Each row comes from the steps of one path. Every step used is in the known rows, and no mark comes twice. Write the path behind each row, first mark first.
Known rows
rilov -> kosa -> mabenu -> rifum -> tiro: [ -2.9 -25.8   2.8 -36.3  14.0  15.8 -12.5   0.7   4.1   2.1  -0.3   3.7
   1.2  -3.2  24.3 -10.5   4.6  -0.4   1.9  -3.8  20.9  10.4  -2.5  21.0
  -5.2]
nakarap -> rilov: [-5.2 48.1 -7.8 -7.1  2.8  1.5  9.2  7.9  5.7 -7.9 -0.9 -2.1  0.3  4.9
 -5.4 16.0 -8.2  9.1 -2.2  3.7 10.9 -6.2 -2.8  1.2  5.6]
kosa -> mabenu -> rifum: [-15.9 -13.8  -6.4 -23.1   1.6   4.1 -10.6  -2.1  13.8  -3.0  -3.0   8.9
  -4.7  -9.8  -1.9  17.6  -7.2 -27.3   2.1 -10.9  24.6  15.8  -4.2  16.4
   3.4]
fifu -> mabenu -> rifum -> tiro: [-14.5  -4.8   6.5  -3.8   1.5  -2.9  -1.8   0.7   1.5  11.2   9.6   4.9
   0.0   1.3  -0.1   0.9   5.8 -29.5   4.0  -3.1   6.4  -1.8  -7.2  16.5
   5.4]
fifu -> mabenu: [-21.9  27.5  -1.3  -4.8  -2.1  -4.6   5.4   3.5   1.6   0.4   2.1   9.0
   5.2   4.1  -8.3  16.8  11.4 -17.4   3.3   1.9   4.5   4.0  -5.9  17.0
  10.4]
rifum -> tiro -> fifu -> rilov -> kosa: [ 20.5  40.6  10.5   4.7  14.6   4.5   2.1  -3.3 -13.3  -2.6  -0.7  -2.2
  15.7  11.8  -2.9   2.9  15.9  21.4   3.7  16.3 -15.0 -17.1  -6.5 -16.0
   0.8]
nakarap -> mabenu -> rifum -> tiro -> kosa: [ -4.0  -4.1  13.4 -18.8  -0.7 -11.5   2.5   2.6   4.6   8.7   0.6 -17.4
   2.3  -2.1   0.8   7.1   3.0 -13.7   7.8  -7.5  22.7   0.2  -3.9  49.7
  -8.1]
nakarap -> mabenu -> rifum: [-12.1   2.7  -7.3 -18.0   5.3 -16.8  -6.2  -6.4  10.8   0.0   1.4 -12.5
 -12.2   1.3  -5.5  10.9  -5.4 -43.3   9.0  -7.6  26.9   5.8  -3.2  32.0
   0.2]
rilov -> kosa -> mabenu -> rifum: [ -6.9 -18.8  -5.5 -44.8  12.0  10.8 -13.2  -1.8   7.8  -2.0   5.6   5.3
   0.8  -6.9  12.6  -1.2   1.7 -10.7   4.6  -3.5  32.0  14.4  -5.7  25.1
   1.3]
rifum -> tiro -> kosa -> mabenu: [-12.0 -10.6  16.3  -4.3  -5.4   9.7   6.7  13.7   4.2  -2.4 -13.6   6.1
  16.5  -7.2   2.9  20.8   8.0  21.9  -3.8  -3.0   2.7  16.8  -0.5  30.5
  -5.1]
tiro -> rifum: [-12.8  24.5  -8.3  21.2 -15.7  -3.8  -0.2  -2.4   6.2  -0.4   1.2   0.4
  -2.5   6.8 -12.8  20.4  -7.6 -11.1  -2.6   2.7   3.9  -1.3   6.0   9.2
   3.2]
puvin -> rilov: [ -1.8  42.6  -9.6  -5.8   0.3 -12.6   6.6   1.2  12.1  -4.8  -9.4   8.6
  -5.9  17.3 -14.1  -1.4  11.0   0.8  -9.2   2.1 -19.1 -10.9   3.4 -14.0
   4.6]
nakarap -> mabenu -> rifum -> tiro -> fifu -> rilov -> kosa: [ 21.3  15.1  14.7 -16.0  26.8 -13.4  -2.0 -10.4  -9.6   3.9   8.2 -19.4
   7.1   5.9  -5.9   3.0  10.2 -12.0  11.9   8.7  13.1  -7.5 -10.7  -2.3
  -6.7]
nakarap -> rilov -> kosa -> mabenu -> rifum -> tiro -> puvin: [  6.1 -44.3   3.4  -6.4   5.9   5.5   3.3   3.3  -9.5  -0.6  11.4  -4.9
   3.6 -13.2  27.0  -6.4 -17.5  29.1  -0.6   1.8  32.5  22.3  -3.8  -4.0
  -7.8]
nakarap -> mabenu -> rifum -> tiro -> fifu: [  5.1   5.9   8.4   5.6   6.2 -20.6  -2.1  -7.5   4.0  -4.6  -5.0 -20.8
  -5.2   2.6  -8.3  -2.6  -5.2 -20.1  10.4   0.6   7.8   5.9  -2.1   2.9
  -6.2]
puvin -> rilov -> rifum -> tiro: [ -0.8  24.9 -15.2   6.9   0.5   4.7  -0.9   7.9   0.7   1.4  -1.7   8.3
  -5.1  -1.6  -6.3 -12.2   3.7   6.2  -5.3   2.0 -33.1 -14.4   7.3 -23.0
  -1.0]
nakarap -> tiro: [ -4.6  20.4 -18.1  -7.9  -2.7   8.3   1.1   5.8   3.6 -10.3  -7.7 -12.2
  -6.7  19.1  13.9   0.7 -11.6   2.1   0.9  -4.0  14.5 -15.1   9.8  15.4
   2.4]
mabenu -> rifum -> tiro -> kosa: [ -0.2   5.1   9.2 -10.6 -10.4   7.3  -0.2   3.4   6.2   7.3   3.6  -7.1
   3.5   3.5   1.4  -2.2   1.8  -5.0   3.2  -9.2  11.9 -10.6  -2.5  43.4
   1.5]
puvin -> rilov -> rifum -> tiro -> kosa -> mabenu: [ -3.3  -6.2   1.9 -12.9  -0.8  10.8   7.8  15.8   2.5   1.4  -3.9  14.3
  14.0 -15.7  -9.3   7.0   7.7  29.5  -4.7  -3.2 -15.6   8.6   2.8  -6.2
  -6.8]
rifum -> tiro -> puvin -> rilov -> kosa -> mabenu: [  5.0 -32.8   3.6   8.9   3.6  -7.9   9.1   3.4  -6.7  -4.8 -10.8  11.1
   4.6   6.0  18.9 -14.5  11.0  45.1 -11.2   8.4 -12.0  18.9   5.6 -24.9
 -10.5]
rilov -> rifum -> tiro -> puvin -> mabenu: [ -7.8 -33.6  -1.9  31.9 -17.2   9.4  -0.5   5.8 -11.7   1.9 -10.8   9.2
  -5.0 -19.9   8.3  -7.4  -3.8  18.2  -3.6  -0.8 -30.5   7.3  15.9   8.6
  -0.6]
nakarap -> rilov -> rifum -> tiro: [ -0.8  27.8 -14.2   7.4   3.1  18.1   0.9  15.0  -5.2   0.2   9.1  -2.1
  -0.5 -14.8   4.0   3.9 -15.0  10.1   3.8   0.2  -4.1 -11.1   0.4  -7.7
   0.6]

Write each row's path
[ -5.9  21.9  14.9  20.9  -0.1  -7.5   9.4   0.7  -4.9  -3.4  -2.2  -0.2
  11.8   4.3 -15.1   8.6  10.0   5.3   2.3   9.1  -9.7   1.9  -4.8  -7.1
   4.3]	rifum -> tiro -> fifu -> mabenu
[  3.5  -2.3   0.0  40.9 -14.5 -14.3  12.1   0.1  -3.7  -2.9 -10.8   6.1
  -5.9  16.0   0.2 -12.0   3.3  23.0 -12.7   5.0 -31.3  -1.6   9.6 -29.1
  -1.5]	rifum -> tiro -> puvin -> rilov
[  5.8 -57.0   8.0  -0.5   6.5   6.2  -4.6  -6.2 -15.6   6.7   8.5   5.1
   8.3  -5.9  14.5  10.3   0.3  -2.9   0.0  -0.6  11.9  15.1  -5.7  -6.8
  -3.3]	fifu -> rilov -> kosa -> mabenu -> rifum -> tiro -> puvin
[-12.9 -28.2   3.7 -15.4   2.4   6.9  -9.5   1.6   9.7   0.2  -6.1   7.5
  -3.0  -8.0   7.4   9.7  -3.7 -17.2  -0.5 -10.0   9.7  11.9  -1.0  13.9
  -3.7]	kosa -> mabenu -> rifum -> tiro
[ -0.6 -15.3  -9.9  46.9 -13.1  11.8  -1.5   1.0 -22.4   5.6   7.7   5.9
   2.1  -7.4  -0.7  17.7  -9.3  -3.0   2.8   1.1 -23.6  -4.4   3.4 -26.8
   2.1]	fifu -> rilov -> rifum -> tiro -> puvin
[ -2.3  38.3 -24.2  -3.1  -2.1   4.1  -1.3   4.2   6.7  -1.9   2.0  10.1
  -7.1  -2.6 -14.3  -2.1   1.2  -3.0  -2.6  -1.1 -18.9 -11.6   4.3 -20.0
   5.1]	puvin -> rilov -> rifum
[ -8.0  -5.2   1.9  -6.7   6.2 -14.2  -5.1  -2.0   5.3   3.9  -4.4 -11.2
 -11.1   2.4   5.9   1.4  -1.3 -32.8   7.5  -5.5  13.8   3.1  -2.1  30.8
  -5.4]	nakarap -> mabenu -> rifum -> tiro
[  9.1  12.5   3.9  12.0  -5.1  -1.5  -3.9  -6.4   6.3  -4.3  -2.5 -10.4
  -3.6   3.5  -9.3  -8.8  -6.5  -8.9   5.8   0.1   2.5  -7.6  -0.4  -5.4
   0.6]	mabenu -> rifum -> tiro -> fifu
[ 10.7 -19.5   9.1 -18.8  11.9   9.4  -9.9  -3.2   3.8  -7.2   1.7  -4.7
   7.7  -6.4   9.8 -12.9   1.0  14.5   4.5   3.3  19.5  13.5  -3.8  -2.2
  -5.5]	rilov -> kosa -> mabenu -> rifum -> tiro -> fifu
[ -4.0   0.2  -1.1  -0.5  -3.0   3.8  -8.5  -1.4   7.2   4.3  -0.1  -3.4
  -8.8   4.8   5.7  -6.5  -2.6 -24.7   1.9  -7.1   0.6 -10.3   0.0  20.4
   1.9]	mabenu -> rifum -> tiro
[ 13.6  -3.6   0.7  21.3  -1.9  -6.2   9.2   0.0  -8.0  -0.3  -5.6   2.4
  -0.8  18.8  16.6 -30.5  12.8  38.5  -7.4   9.1 -20.4  -4.6   7.7 -19.7
  -3.6]	rifum -> tiro -> puvin -> rilov -> kosa
[ -1.9   2.5 -23.5  27.8 -18.0  -4.8   3.8   1.2  -5.1  -2.5   7.0   6.4
  -8.3  -1.6  -7.9  -5.2 -10.3   3.6  -1.8  -1.3 -18.1   3.1   8.7 -37.3
   3.2]	tiro -> puvin -> rilov -> rifum
[ -6.8  34.3 -20.0   5.1   2.3  14.0  -6.2   2.4  -7.4   2.6  10.2  10.2
   2.4  -6.8 -15.8  30.4  -1.9 -23.5   7.7  -0.6  -9.7 -13.3  -5.1 -10.2
   8.7]	fifu -> rilov -> rifum
[ 23.5  22.2   9.0  -8.1  16.5   6.3  -6.2  -9.6  -7.7   3.2  10.0  -9.4
   9.7   4.0  -6.4  -3.6   9.8  -0.4   7.3   6.6   1.7 -21.1  -8.7 -11.2
   2.5]	mabenu -> rifum -> tiro -> fifu -> rilov -> kosa
[ 18.5  -2.7  -4.7 -45.5  23.0  10.0  -4.7  -7.7  -5.9  -9.2   9.0 -17.3
  11.3   2.9  -2.2   8.7 -11.3   6.0   7.6   1.7  39.2  -6.2  -5.8 -19.3
  -1.1]	nakarap -> tiro -> fifu -> rilov -> kosa -> mabenu -> rifum
[ -5.7  41.5 -23.4  -3.3   1.2  15.6   1.3  11.3  -0.3  -4.4  12.2  -1.6
  -0.9 -13.9  -3.5  13.1 -18.7   4.4   4.5  -0.1  10.0  -6.4  -2.1  -5.6
   6.3]	nakarap -> rilov -> rifum
[  1.3  29.6  -0.9  10.3   4.7  -9.6  10.5   4.6  -7.1   0.4   7.0   7.6
   8.7  -3.5 -26.0  -5.7   8.5   9.0  -0.2  10.1 -28.7  -4.8  -1.2 -47.8
   4.2]	puvin -> rilov -> rifum -> tiro -> fifu -> mabenu
[ 13.8  13.1  23.4  -2.1   9.4  -6.1   1.3  -9.5  -0.2   2.5 -11.2   2.1
   5.2  -5.5 -29.8   8.1  12.4  -4.6  -6.5   5.1 -22.6 -18.5  -4.9  -4.3
   4.0]	puvin -> mabenu -> rifum -> tiro -> fifu -> rilov
[ -1.9 -62.3   2.3   4.5  -3.1   9.7  -7.2  -2.8  -5.7   0.4   4.2   0.0
  -0.2  -7.9  29.5 -11.1  -5.0  12.3   2.5  -2.5  18.3  24.9   1.5   7.0
  -5.9]	rilov -> kosa -> mabenu -> rifum -> tiro -> puvin
[ 15.9 -19.1  -1.4   6.4  -2.3  -7.2   2.0  -7.3  -4.6   6.4   9.3  -3.3
  -6.7  15.8  15.2 -36.4   3.9  16.2  -3.7   0.9  -9.4  -7.0   5.2 -19.2
  -4.2]	mabenu -> rifum -> tiro -> puvin -> rilov -> kosa
[  6.8 -21.3  -2.0  24.5 -12.9 -16.6   4.8  -7.0  -0.1   2.6  -1.0   1.5
 -12.8  12.0   0.6 -19.9  -4.7  -0.4  -6.9  -3.8 -13.9  -4.3   5.9 -24.1
  -2.0]	mabenu -> rifum -> tiro -> puvin -> rilov
[ -3.3 -26.7   7.8  17.6  -8.5 -22.2  12.5  -5.2  -7.0   8.7  10.4   5.6
  -2.8   9.3  -7.7 -12.1   3.6  -8.2  -8.6  -1.2 -10.5   4.0  -1.9 -23.6
   0.8]	fifu -> mabenu -> rifum -> tiro -> puvin -> rilov
[  1.2 -15.8   8.3   0.0   3.0   0.5  -6.3  -4.0   7.2  -8.8  -8.9  -1.1
   1.7  -9.8  -7.9   5.7  -6.8  -5.5   4.2  -2.0   8.7  16.5  -2.8 -11.8
  -3.2]	kosa -> mabenu -> rifum -> tiro -> fifu
[ -3.4  -4.3  24.6 -27.5  -6.1   4.1   4.5   3.8   9.3   9.1 -10.8   0.2
   5.0  -8.1  -4.6  -6.3  14.5  12.9  -5.8  -5.5  -7.9 -11.1   1.3  59.2
  -0.2]	puvin -> mabenu -> rifum -> tiro -> kosa
[  1.6   7.8  -9.4  27.3 -15.7 -19.2  11.7  -3.6   0.6  -6.8  -7.4   4.8
  -7.8  17.6  -9.5  -2.0   1.3  17.5  -9.4   3.6 -17.4   3.0   5.8 -28.6
   5.3]	tiro -> puvin -> rilov
[ -7.7   3.4   3.4 -31.6  -0.2  -1.8  -5.6  -3.9  14.1   1.9 -10.8   6.2
  -9.4  -3.5 -10.1  -2.5   5.8 -15.0  -6.6  -6.2  -1.3  -8.4   2.1  33.4
   8.7]	puvin -> mabenu -> rifum
[ -1.1 -33.5  -1.3  31.4 -17.9  -0.4  -3.7  -7.0  -4.3   1.8   1.9  -4.8
 -10.9   4.1  12.3  -9.7 -11.3 -11.8   1.7  -7.5   3.2   2.3   4.4   7.0
   0.0]	mabenu -> rifum -> tiro -> puvin
